Every row comes from one small tree of marks. Brackets hold a mark, then the marks that hang from it, in the order of their numbers. Every link used is in the known rows. Which tree was each row made from?
In the rows, 128 means zero.
Known rows:
{k_789 {k_467 k_795}}: [173 128 118 127  98 132 132 161 127 130 114 152 102 138 107 122 107 104
 158 123 122 116 140 116 101 133 142 143 133 101  91 155  87 134 128 106
 120 114 139]
{k_467 {k_795 {k_715 k_714}}}: [163 123 142 144 149 124 159 136 115 139 123 133  85 105 102 132  98 158
 140 123 155 108 157 143 106 110 116 121 144 136 124 146 109 148 109  94
 134 119 119]
{k_846 k_789}: [140 158 151 118 119 111 126  90 120 114 123 107 129 142 140 111 145 113
 113 118 139 123 144 143 125 139 123 128 107 143 115 112 105 120 126 130
 148 138 123]
{k_426 k_768 {k_846 {k_372 {k_375 k_463 k_728}} k_789}}: [145  91 163 105  99 143 104 112  87  76 120 116 147 173 133 104 190 157
 104 120 199 164 100 132 118 190  76 147  98 168 119 141 103 121 138  78
 127 134  98]
{k_789 {k_467 {k_795 k_715}}}: [168 128 124 129 119 128 142 144 128 126 107 149  89 119  97 129 101 103
 148 115 143 108 159 124 101 122 135 145 137 106  93 169  95 115 140  93
 133 112 132]
{k_29 k_997}: [124 134 129 151 122 113 144 125 146 100 130  96 129 139 151  97 106 120
 133 113 137 148 130 141 137 152 114 131 120 125 102 120 129 128 137 117
 121 126 115]
{k_795 k_467 {k_715 k_997}}: [149 129 117 134 130 159 108  99 123  90 126 103 105 110 119 121 141 134
  98 142 172 165 156 115 139  97 134 143 150 150 121 170 146  88 158  97
 127 154 130]
{k_426 k_768 {k_846 {k_372 {k_375 k_728}} k_789}}: [140 117 151 113 117 147 114 121  96  66 109 104 131 178 134 110 178 135
  94 119 197 147  84 117 129 192  81 132  91 156 113 144 106 121 150  94
 123 138  84]
{k_846 k_426 {k_789 {k_467 {k_795 k_715}}}}: [162 169 153 123 122  96 132  83  94  94 115 114 105 151 137  86 104  67
 114  89 151 106 149 145  87 142 122 152  97 128  75 144  48 109 130  92
 176 127 126]
{k_715 k_714 k_795 k_997}: [185 148 136 134  95 165  96 178 126 140 136 134  89  91 102  83 130 181
 103 129 169 174 166 130 140  88 102 109 125 160 113 133 114 167 110 104
  90 160 151]
{k_467 {k_795 {k_715 k_714 {k_997 k_29 k_789}}}}: [194 165 131 181 136 148 161 122 150  95 126 120 107 111 105  85 133 166
 120 123 182 123 168 129 140 130  98 120 163 165  98 156  99 149 116  81
 128 142  92]
{k_375 {k_372 {k_846 {k_789 k_467}}} k_463 {k_728 k_768}}: [220  79 159  91  99 164  51  89  96  85 138 125  89 148 133  83 159 132
  95 132 207 172 130 145 131 172 113 180 154 197  92 128  90 101 115  66
 172 125 174]
{k_795 k_715}: [121 127 136 131 154 124 141 106 127 125 119 125 111 105 117 136 120 125
 117 117 155 120 153 140 128 112 122 130 134 135 133 143 139 106 142 111
 147 124 116]
{k_29 {k_997 {k_715 k_795} k_789}}: [147 177 156 167 140 107 154 101 160  91 135 129  98 120 140  50 102  90
 104  86 163 107 165 135 139 167  98 110 131 123  85 134  90 120 125 101
 127 123  71]
{k_372 {k_375 {k_728 k_768}} {k_846 k_426 {k_789 k_467}}}: [208 164 135  98 127 161  59 105  82  35  94 150  75 195 169  72 129  74
  71 137 201 183  84 152 118 190 109 162 107 158  74 128  60  81 144  83
 147 131 141]
{k_410 {k_795 k_467 {k_715 k_714}}}: [157 110 146 113 152 133 121  95 110 145 133 138  96 142 113 127 111 117
 111 125 168 111 154 128 117 111 127 132 140 156 139 132  99 112 141 108
 134 116 142]
{k_715 k_714 {k_997 k_29 {k_789 {k_467 k_795}}}}: [231 177 116 188  94 157 117 145 170  85 129 134 120 138 101  48 156 150
 108 126 173 139 147 122 147 139 106 144 152 165  60 149  78 150 131  89
 106 142 121]
{k_846 {k_372 k_375} k_426 {k_789 k_467}}: [191 186 178  94 101  76 108  89 116  59 109 102  97 206 161  71 140  60
  69 109 167 144 105 155 109 176  76 158  65 133 112 135  52 124 180 111
 162 139 110]
{k_715 {k_714 k_554} k_795 {k_997 k_29 k_789}}: [219 203 144 184 116 184  97 150 132 124 142 129 110  96  90  30 139 155
 105 107 173 179 156 148 146 117 101 108 164 165  66 112 101 171 136  90
 101 154 116]
{k_463 {k_375 {k_372 {k_846 k_426 k_789}} {k_728 k_768}}}: [178 140 138  93 163 156 114  91  88  58 138  81 106 163 177  69 115 102
  65 146 205 148  87 135 123 187 101 140 118 186  87 110 113 123 139  82
 162 133 138]
{k_372 k_375 {k_846 k_789}}: [196 189 142 102 127 141 113 108 134  80  82 144  75 179 143 122 149 134
 101 131 168 162 122 158 132 167  84 112 118 143 128 111  96 101 135 120
 119 129 102]
{k_554 k_714 {k_997 k_29}}: [103 110  80 186  98 145 113 114 152 113 126 124 139 115 126 109 164 159
  65 146 148 124 154 151 116 144 107 119 129 153  80  65 136 139 132 125
  90 156  96]
{k_375 k_372 k_728}: [164  84 148 124 133 138  98 135 127 108 130  86 102 121 112 114 124 147
 101 134 167 120 102 118 153 142  97 141 140 155 137 142 103 167 112  86
 150 143 144]
{k_728 {k_375 {k_372 k_846} k_463}}: [204 133 156  99  96 145 120 111 133 107 136 121  86 150 142  99 132 152
 113 148 172 158 131 159 127 154  98 120 159 159 144 134 142 102 130  91
 136 103 111]
{k_846 {k_372 k_375} {k_426 k_768} k_789}: [148 161 167  90 106 101 129  79  84  52 114  99 136 212 181  97 158  76
  76 102 176 157  92 132 101 182  62 134  63 159 122 128  78 133 159 105
 155 140  80]
{k_410 {k_554 k_714 k_997} {k_795 k_467 k_715}}: [108  87 128 142 118 127 149 112 126 141 123 138 109 138 128 151 115 105
  98 118 158 108 161 130  95 108 141 120 123 154  89  61 114 124 156 145
 103 126 112]
{k_795 k_467}: [142 123 125 118 131 146  94  97 109 111 138 118 118 142 128 128 139 115
 110 140 132 143 121 112 117 124 147 145 140 131 134 143 126 107 141 118
 115 133 136]
{k_554 k_714 {k_997 k_29 {k_715 k_795} {k_789 k_467}}}: [148 157  97 201  99 144 103 100 171 100 122 171  98 104 102  49 159 104
  35 113 178  81 192 142 110 158 102 121 137 142  31  92  81 117 139 105
  93 147  70]
{k_768 k_426}: [109 150 136 124 145 113 131 125 102 119 135 134 130 120 124 116 112 140
 146 132 140 134  95 108 128 126 148 113 118 123 124 160 106 128 117 108
 133 144 124]
{k_714 {k_554 {k_997 k_29 k_715 {k_789 {k_467 k_795}}}}}: [170 173 108 217 124 150 154 122 151  96 126 150 118 120 104  53 103  74
 131 109 131 107 148 158 111 175 120 127 181 102   9 117  86 133 150 102
 130 127  81]
{k_426 k_768 {k_846 {k_372 k_375} k_789}}: [132 144 149 107 104 136 137 106 108  77 115 113 134 183 144 122 183 124
 105 110 185 143 102 113 125 181  79 121  90 151 118 148 123 104 164 113
 121 127  68]
{k_714 {k_554 k_997}}: [121 132 113 174 116 142 130 145 122 136 134 114 131 110 119 105 101 125
 138 136 110 165 125 169 110 129 141 116 152 110  64  92 150 142 153 137
 122 144 125]
{k_426 k_768 {k_846 {k_372 {k_375 k_463}} {k_789 k_467}}}: [164 120 152  96  69 135 106 108 107  82 119 139 140 183 130 102 196 122
 113 106 188 165 120 129 106 176  83 156  92 153  96 154 104  90 172  93
 122 111 101]
{k_728 {k_375 {k_372 {k_846 {k_789 k_467}}} k_463}}: [232 156 165  89  74 134 100  91 134  93 125 120  79 166 141  73 145 120
  99 137 183 155 145 171 118 161 101 141 139 161 111 134 110  84 146  86
 144 102 124]
{k_728 {k_375 k_463}}: [156 130 148 106  94 130 127 120 113 119 138 138 133 139 152  95 126 131
 131 161 143 158 141 163 107 132 129 128 134 132 136 136 147 104 137 100
 123 106 119]
{k_728 k_375}: [148 161 132 118 114 135 139 132 124 109 125 124 114 145 155 104 111 104
 117 158 142 134 122 144 120 137 139 109 126 117 127 142 150 104 151 119
 118 113 102]
{k_375 {k_372 k_846} k_463}: [189  96 154 108 108 140 106 105 138 127 141 125  96 134 117 124 154 183
 125 116 160 155 139 147 135 149  82 141 165 177 146 120 120 127 105  98
 148 118 138]
{k_715 {k_714 k_554} k_795 {k_997 k_789}}: [215 190 159 175 110 156 100 164 125 146 144 126  93  88  91  44 125 164
 115 117 161 181 152 153 131  97 126 104 153 156  69 118 109 163 135 105
 105 154 127]
{k_410 k_554}: [127 132 150 125 128 130 152 152 128 127 130 135 133 135 132 143 115 102
 147 102 121 130 113 125 131 116 131 136 117 130 114 100 126 148 136 149
 116 113 131]

Which tree is each row?
[126 127 159  96 120 132 129 110  78  95 163 152 124 145 156 109 143 144
 144 156 187 180  90 105 127 157 132 128 122 144 142 193 137  92 151  91
 142 126 102] | {k_728 {k_768 {k_426 {k_846 {k_372 {k_375 k_463}}}}}}
[167 181 129 100 123 152 109  93  92  52  90 146 111 203 169 108 151 103
  89 105 175 176  93 142 106 180  73 122  97 162  99 114  82  96 132 101
 130 125  93] | {k_372 k_375 {k_846 {k_426 k_768} k_789}}
[170  81 141  91 110 162  87 136  88  88 127 164 127 142 155 112 136 140
 124 175 178 199 114 141 121 143 110 154 134 148 140 150 118 126 127  69
 126 120 148] | {k_372 {k_375 k_463 {k_728 k_768}}}
[194 175 137 176 122 183  68 103 109 120 153 127  95 120  92  49 127 133
  84 120 159 171 146 156 104 127 132 118 166 149  72  99 107 156 143 100
  85 154 119] | {k_715 {k_714 {k_554 {k_997 k_29 k_789}}} {k_795 k_467}}
[174  48 165 112 112 134  85 123 115 118 145 101 123 114 112 105 139 179
 116 136 166 148 123 139 138 138  88 161 148 170 145 135  99 169  96  65
 156 135 164] | {k_375 k_372 k_463 k_728}
[113  87 122 141  95 129 138 130 129 144 132 140 124 158 137 145 123 107
 109 128 133 116 138 120  96 122 146 120 117 148  86  48 106 143 144 159
  84 130 122] | {k_410 {k_554 k_714 k_997} {k_795 k_467}}
[159 140 156 107  86 100 131  95  79  76 123 100 131 198 150  87 139  56
 107  81 154 120 113 115  75 186 104 158  80 145  70 136  47 136 144 100
 163 135 107] | {k_846 k_372 {k_426 k_768} {k_789 {k_467 k_795}}}
[108 102 110 164 118 152 147 108 139 113 130 160 127 145 135 118 125  75
  87 111 151  81 154 123 115 150 105 123 136 150  67  47  89 137 141 138
  91 123  94] | {k_410 {k_554 k_714 {k_997 k_29 k_715}} {k_795 k_467}}
[121 177 144 129 129 111 113 107 102 107 135 129 126 129 110  85 136 129
 136 112 159 119  98 112 130 143 155 128 100 123  77 171  86  87 133 107
 137 138 123] | {k_768 {k_426 {k_846 {k_789 k_467}}}}
[182 144 101 150 102 165 140 152 144  95 103 140 107 114 101 105 121 112
 139 117 163 133 170 115 131 128 112 146 151 125  77 172  94 124 143  75
 124 131 125] | {k_789 {k_467 {k_795 {k_715 {k_997 k_29}}}}}
[145 128 101 209  99  98 141 116 171 111 123 157  95 112 110  77 139 120
  74 137 149  69 171 145  88 154 127 123 138 123  24 105  86 113 131 120
 109 135  72] | {k_554 k_714 {k_997 k_715 {k_789 {k_467 k_795}}}}
[196  60 157 114 124 153  74 124 123 111 132 112  93 126 106 109 146 197
 110 131 178 157 115 149 140 163  82 156 167 184 137 116  97 149  86  71
 150 136 160] | {k_375 {k_372 k_846} k_463 k_728}
[153 132 122 146 122 141 173 153 131 116 113 119 101 100 113 133 107 152
 153 133 153 134 167 118 125 111 118 112 151 129 112 165 119 137 118  91
 135 142 110] | {k_467 {k_795 {k_715 k_997}}}
[182 158 107 196 114 141 137  99 173  84 124 138 112 139 102  66 134 131
  91 121 177 113 165 148 120 154 114 138 151 150  56 134  93 135 141  96
 117 138  98] | {k_554 {k_997 k_29 {k_789 {k_467 {k_795 {k_715 k_714}}}}}}
[162 105 111 106 159 171 117 134  98  69 120  94 123 159 145  91 116 133
  79 131 189 146  69 119 114 181  79 137 121 176  86 114 115 148 131  70
 130 127 133] | {k_463 {k_375 {k_372 {k_846 {k_426 k_768}}} k_728}}
[133 187 176 111 138  94 140 103 106  84 129 107 107 160 132  99 146 148
 122 129 179 135  82 117 139 170 108 106  90 129 134 173  90 114 146 108
 140 150  79] | {k_768 {k_426 {k_846 {k_372 k_375} k_789}}}
[168 180 114 175 112 156 132 112 171  75 129 111 155 137 133  70 171 139
 105 127 162 148 139 111 172 152 107 127 149 165  96 137 115 131 137 110
 122 157  97] | {k_715 {k_997 k_29 k_789}}
[167 185 170 112 117  96 145 128 105  87 116 126  87 166 116  95 128 131
 144 126 174 124  89 107 118 174 119 116  94 108 107 194  58 122 145  90
 134 140  88] | {k_768 {k_426 {k_846 {k_372 k_375} {k_789 {k_467 k_795}}}}}
[179 175 114 190 114 154 104 105 173  87 135 171  97 121  99  30 135 103
  55 104 184 101 179 150 134 158  92 129 142 146  45 121  77 134 134 102
 102 142  98] | {k_554 {k_997 k_29 {k_715 k_714 k_795} {k_789 k_467}}}
[147 129 124 184 124 137 112 148 120 147 145 120 115 105 106  88 106 156
 118 136 128 163 124 188 110 112 130 124 148 136  66  84 143 156 145 131
 113 139 141] | {k_715 {k_714 {k_554 k_997}}}
[228 160 149  87  89 139  82 108 130  87  89 172  86 177 130 101 165 138
 112 127 173 187 144 178 112 164  86 153 122 149 108 117  76  87 141  94
 120 113 137] | {k_372 {k_375 k_463} {k_846 {k_789 k_467}}}
[183 194 134 157 133 158 113  97 157  88 122 182 101 124 101  44 138  58
  82  81 174  78 174 116 140 166  97 135 147 125  72 149  58 112 136  89
 124 117  86] | {k_997 k_29 {k_715 k_795} {k_789 k_467}}
[107 148 136 116 114 125 120  72  72  83 132 109 168 170 169  97 145  80
  99  89 145 137 111 124  97 153 110 139  84 164  83 114  88 115 123 109
 159 133 113] | {k_846 {k_426 k_768} k_789}
[241 206 135 183  98 184  76 159 138 121 134 145 102 101  78  16 140 130
 102 101 174 179 159 149 140 117 112 132 159 157  39 124  85 157 156  83
  96 147 135] | {k_715 {k_714 k_554} k_795 {k_997 k_29 {k_789 k_467}}}
[118 140 164 110 112  96 130  66  77  76 137  79 153 191 169  92 157  77
  82  86 158 130 102 127  98 182  92 144  75 169 103 111  85 130 145 121
 173 148  97] | {k_846 k_372 {k_426 k_768} k_789}
[182 123 162  96  85 129 130 109 128 114 147 112 112 139 149  95 128 136
 119 155 161 150 138 150 123 131 101 125 143 147 150 152 145 121 139  85
 141 102 114] | {k_728 {k_375 k_372 k_463}}
[201  99 140 105 129 163  75 150 117  90  93 164  89 151 120 116 145 188
 115 155 176 191 106 169 128 168  82 146 148 152 139 118  93 128 106  76
 108 128 144] | {k_372 {k_375 k_463 k_728} k_846}
[214 172 153 196 147 112 139 134 134 129 136 167  79 109  85  48  99  87
 130 102 140  82 139 162 101 143 128 142 167 114  26 137  65 126 140 100
 141 100 105] | {k_997 {k_715 {k_714 k_554}} {k_789 {k_467 k_795}}}
[127 158 111 183 131 179 131 134 120 121 131 148 111  86 106  73  95  94
 116 108 137 136 162 164 121 148  98 104 166 108  54  94 117 149 137 105
 113 143  98] | {k_714 {k_554 {k_997 k_29 {k_715 k_795}}}}
[166  44 158  99 108 156  83 109  90 107 164 115 127 117 143 104 140 146
 118 151 184 167 122 122 135 139 113 166 157 182 135 149 124 141 108  64
 169 127 165] | {k_375 k_372 k_463 {k_728 k_768}}
[163 118 143 111  96 148  93 131 103  62 102 119 123 184 121  99 179 109
  91 114 201 147  88 116 122 190  90 155  86 146  84 157  89 106 170  88
 119 130 102] | {k_426 k_768 {k_846 {k_372 {k_375 k_728}} {k_789 k_467}}}
[197 120 171 100 102 127 103  73 131 114 135 109  98 146 128 110 167 170
 112 109 170 151 150 158 132 157  77 141 147 188 135 106 100 121 102  99
 163 126 133] | {k_375 {k_372 {k_846 k_789}} k_463}
[221 187 133 155 106 192  68 107 136  88 148 124 102 129 103  42 170 157
  67 125 193 173 162 108 149 119 109 126 153 183 105 144  92 147 127  84
  82 165 121] | {k_715 k_714 {k_795 k_467} {k_997 k_29 k_789}}
[108 110 142 119 121 112 132 105  86  90 143  99 152 176 158 109 140  91
  97  96 147 137  86 112 100 169  97 145  95 155 116 126 108 138 146 120
 153 140 101] | {k_846 k_372 {k_426 k_768}}
[161 164 176 112 107  70 107  76 107  83 131  82 115 187 149  66 140  60
  75  91 151 117 116 148 107 174 107 168  75 144  93 118  59 122 163 128
 179 147 128] | {k_846 k_372 k_426 {k_789 k_467}}
[156 142 113 195  87 133 149 139 169 101 120 147 128 144 114  99 145 110
 103 108 142 103 141 131 101 148 131 136 129 142  32  68  89 158 143 133
  84 127  87] | {k_410 {k_554 k_714 {k_997 k_29 {k_789 {k_467 k_795}}}}}
[164 172 106 199 109 151 115 114 153 102 129 127 143 136 109  57 129  91
 116 117 133 151 130 162 122 159 138 138 163 120  29 102 116 128 173 122
 121 137 108] | {k_714 {k_554 {k_997 k_29 {k_789 k_467}}}}
[183 163 118  92 125 149 125  97 113  69 119 104 120 181 152  80 133  87
  78 107 184 142 102 127 102 174  82 142 101 171  58 116 104 110 164  88
 138 111 126] | {k_463 {k_375 {k_372 {k_846 {k_426 k_768} {k_789 k_467}}}}}
[136 118 125 156 130 163 149 113 139 101 140 161 125 159 134 102 105  74
 107 103 156  99 142 129 137 149  97 132 142 153  78  74  85 152 135 135
 100 120 118] | {k_410 {k_554 {k_997 k_29 {k_715 k_714}}} {k_795 k_467}}
[238 192 150 172  93 157  81 175 133 142 137 141  85  95  79  29 125 138
 111 112 164 182 154 152 123  95 135 127 148 147  40 130  93 148 155  98
 101 145 146] | {k_715 {k_714 k_554} k_795 {k_997 {k_789 k_467}}}
[226 179 142 151  84 148  83 161 154 124 135 145  86 113  92  43 148 153
  87 118 181 162 166 126 137 101 123 129 126 161  74 150  86 143 136 101
  96 151 144] | {k_715 k_714 k_795 {k_997 {k_789 k_467}}}
[135 165 145 186 149  90 166  85 172  77 135 114 121 134 153  56 112  90
 107  98 154 100 143 145 147 178 103 128 135 128  75 131 105 104 137 114
 143 117  72] | {k_29 {k_997 k_715 k_789}}
